Every row comes from one small tree of marks. The marks that hang from a mark follow it in brackets, in alphabetical order. Every link used is in the known rows. Which tree was each row made from?
In the rows, zero is written as 128.
Known rows
litog(delez(gemoref)): [ 73 140 136  89 122 131 153 150 130 112 107 112 126 112 113 138 131 132
 175 103 142 127 159 110]
delez(gemoref(taka) toko(perorok(rivan))): [131 182 155 173 145 137 114  88 130 153 115 129 167 113 174 132 181 129
  87  72 109  98 150 122]
pemo(gimige(perorok(litog toko)) kufabag(delez(gemoref rivan))): [145 109 156 146 129 150 149 112 107 132 152 150 124 112  76 145 161 146
 129 205 142 142  74 144]
gimige(pemo(kufabag) perorok(litog toko)): [155  65  77 115 135 162  97 183 157 175 129 124 109 127 102 101  92 147
 118 186  97 197 115 190]
rivan(perorok): [127 118 101  97  87 127 124 157 144 121 124 138 107 140 164 102  63  93
 149 112 146 135 114 119]
gimige(pemo perorok(rivan(delez))): [150  85  84 112 132 111  53 150 153 127 111 127 139 142 147 116  34 133
 112 144 105 159 181 143]
toko(delez(rivan)): [ 74 156  99 114 130  53 154 144 111  68 150 114  99 138 105 101 107 106
 129 132 143  98 136 105]
pemo(gimige(perorok(litog rivan toko)) kufabag(delez(gemoref))): [163  81 164 137 135 179  92 130 126 185 155 162 145 117  81 161 150 146
  99 190 106 177  78 133]
litog(delez(rivan(perorok))): [115 142  93  88  98 124 144 142 125  81 122 114 113 126 127 120 100 115
 169 140 147 121 151 112]
toko(delez(gemoref) perorok): [ 52 157 109  99 193 117 165 136 124 133 143 117 113 131 138  97 146 105
 122  89 137 105 129  89]
delez(gemoref(taka) rivan toko(perorok)): [110 209 150 178 138 110 168  75 106  95 110 110 147 106 164 119 195 128
 117  88 146  60 149 130]
delez(gemoref(taka) toko(perorok)): [114 191 152 160 149 129 157  89 125 132 116 114 144 101 179 122 180 118
 121  59 138  77 121 127]
rivan(perorok(toko)): [156 103 116  95 112 135 126 169 140 131 143 145 117 160 138 107  66 100
 131 105 135 166 120 147]
delez(rivan(perorok)): [125 135  96 116  76 109 132 141 129  83 119 139 104 146 152  97  81 106
 144 140 151 114 139 122]
pemo(kufabag(delez)): [ 78 130 160 100  92 101 161 143 109 137 104 104  76 152 117 139 123  96
 163 163 163 104  79 116]
perorok(toko): [127 118 129  95 119  97 131 171 124 122 129 129 114 153 125 114  91  96
 121 116 135 156 138 149]
delez(toko): [102 147 144 130 100 100 130 137 132 115 100 114 142 104 163  94 105 104
 153  73 143 116 125 131]
gimige(pemo(kufabag(delez)) perorok): [ 87 106 128 110 113 133 128 155 137 155 104 103  87 144 108 114  73 120
 161 187 134 117 104 176]
gimige(pemo(kufabag) perorok): [ 94 107  86 116  99 134 108 168 150 151 104 110  93 120 122  91  59 127
 145 173 120 155 115 174]
pemo(gimige kufabag(delez)): [ 99 154 153 115  78  75 161 120 109 120 123 134  87 124 116 158 115  75
 150 164 161 127  39 117]
toko(perorok(rivan)): [108 135 101  99 139 123  83 153 121 154  99 122 133 145 179  96 122  90
  83 143 112 134 164 103]
pemo(gimige(perorok(rivan toko)) kufabag(delez)): [150 105 159 122 115 127  93 138 116 164 153 139 129 130  84 152  90  99
 100 197 122 171  66 148]
kufabag(delez(gemoref rivan(perorok) toko)): [100 154 187 163 104 146 180  92 123  94 104 133 143 138 138 115 137 141
 185  79 159  69 147 128]

Write each row's tree
[126  98 131 175 134 148  93 111 163 152  94 113 158 102 123 124  84 180
 154 104 106 167 158 144]  gimige(pemo(kufabag) perorok(rivan(delez(gemoref toko))))
[120 185 194 166 153 140 135  77 111 156 114 124 158 138 164 154 201 123
 100  86 118  62 142 119]  kufabag(delez(gemoref(taka) toko(perorok(rivan))))
[126 166 139 152 156  68 186 114 109  72 197 137 108 156  61 154 155 140
  97 107 125 104 135 140]  perorok(toko(delez(gemoref(taka) rivan)))
[200 103 104 122 119 139 138  99 142 107 150 156 118 130 166 177 137 147
 132  90 153 121  93  84]  rivan(delez(gemoref(taka)) perorok(litog))
[149 147 105 107 170 167 100 120 125 158 130 124 153 111 151 167 220 145
  81 136  95 122 159  91]  toko(perorok(litog(delez(gemoref(taka))) rivan))
[143  79 118 126 137 146 126 153 127 146 128 115 106 157  76 120 122 153
 128 222 112 142 135 196]  gimige(pemo(kufabag(delez(rivan))) perorok(litog toko))
[110 126 113 131  79 111 163 127 136 107 108 128  75 178 104 127  97 129
 164 180 132 111 127 164]  gimige(pemo(kufabag(delez(rivan(perorok)))))
[141 123 123 166 106 165 141 111 146 108 112 150 156  96 157  95 152 160
 162  84 135 116 153 115]  delez(gemoref rivan(perorok(litog)) toko)
[133 125 144 123 165 153  94 121 119 180  95 117 169 125 188 107 188 109
 103 118 114  98 146 101]  kufabag(delez(toko(perorok(litog rivan))))
[180  76 110 125 149 151  51 128 138 145 114 116 183  82 177 107 104 140
 118 109 128 148 138  90]  gimige(perorok(litog rivan(delez(toko))))
[105 179 181 153  99  82 179  93  91  72 129 133 104 165 109 172 174 133
 130 141 154  42 141 133]  kufabag(delez(gemoref(taka) rivan))
[138 120  97  88 164  99  89 127 114 133 103 113 134 149 190 120 113  92
  93 125 141 134 157  71]  toko(perorok(rivan(delez)))
[144 160 165 162 123  89 166  73 126  84 124 122 137 106 154 165 141 137
 149  36 163  95 110 108]  rivan(delez(gemoref(taka) toko))
[115 120  82 137 129 160 118 135 145 127 102  81 142  62 100 102 138 174
 173 172 109 145 147 162]  gimige(pemo(kufabag) perorok(litog(delez(rivan toko))))
[ 78 151 187 154 152 165 139 100 115 186  82 103 145 128 148 122 196 132
 142 110 130  98 130 102]  pemo(kufabag(delez(gemoref toko(perorok(rivan)))))
[129 129 132 106 130 155 169 138 128  91 139 133 133 145  87 133 125 149
 166 112 134 151 176 135]  litog(delez(gemoref rivan(perorok(toko))))
[152  89 104 140 166 153  92 143 142 171 201 160 142  91  61 141 131 149
  83 162  86 213  69 112]  pemo(gimige(perorok(litog rivan toko(delez(gemoref)))) kufabag)
[155  84  93 100 168 108  88 175 129 149 179 143 138 151  94 123 131 126
  72 125  85 180 141 109]  perorok(litog rivan toko(delez))
[194 119 110 149 170 130  85 126 139 140 233 182 158 101  78 171 140 140
  45 130  74 172  78 134]  pemo(gimige(perorok(litog rivan toko(delez(gemoref(taka))))))
[113 108 137 129 127 119 144 145 119 130 125 108  93 167  65 117  92 136
 139 208 125 131 143 203]  gimige(pemo(kufabag(delez(rivan))) perorok(toko))
[169  91 115 130 122 164 137 141 135 113 137 163 134 149 121 111 140 157
 126 129 124 156 161 131]  delez(gemoref rivan(perorok(litog toko)))
[153 132 119 117 119 149  99 129 133 137 138 141 150 112 116 187 192 161
 102 132  97 134 156 101]  perorok(litog(delez(gemoref(taka))) rivan)
[175 145 153 158 114 120 163  71 142  91 137 137 140 111 164 163 118 134
 163  25 161 103  91 103]  rivan(delez(gemoref(taka) toko) perorok)
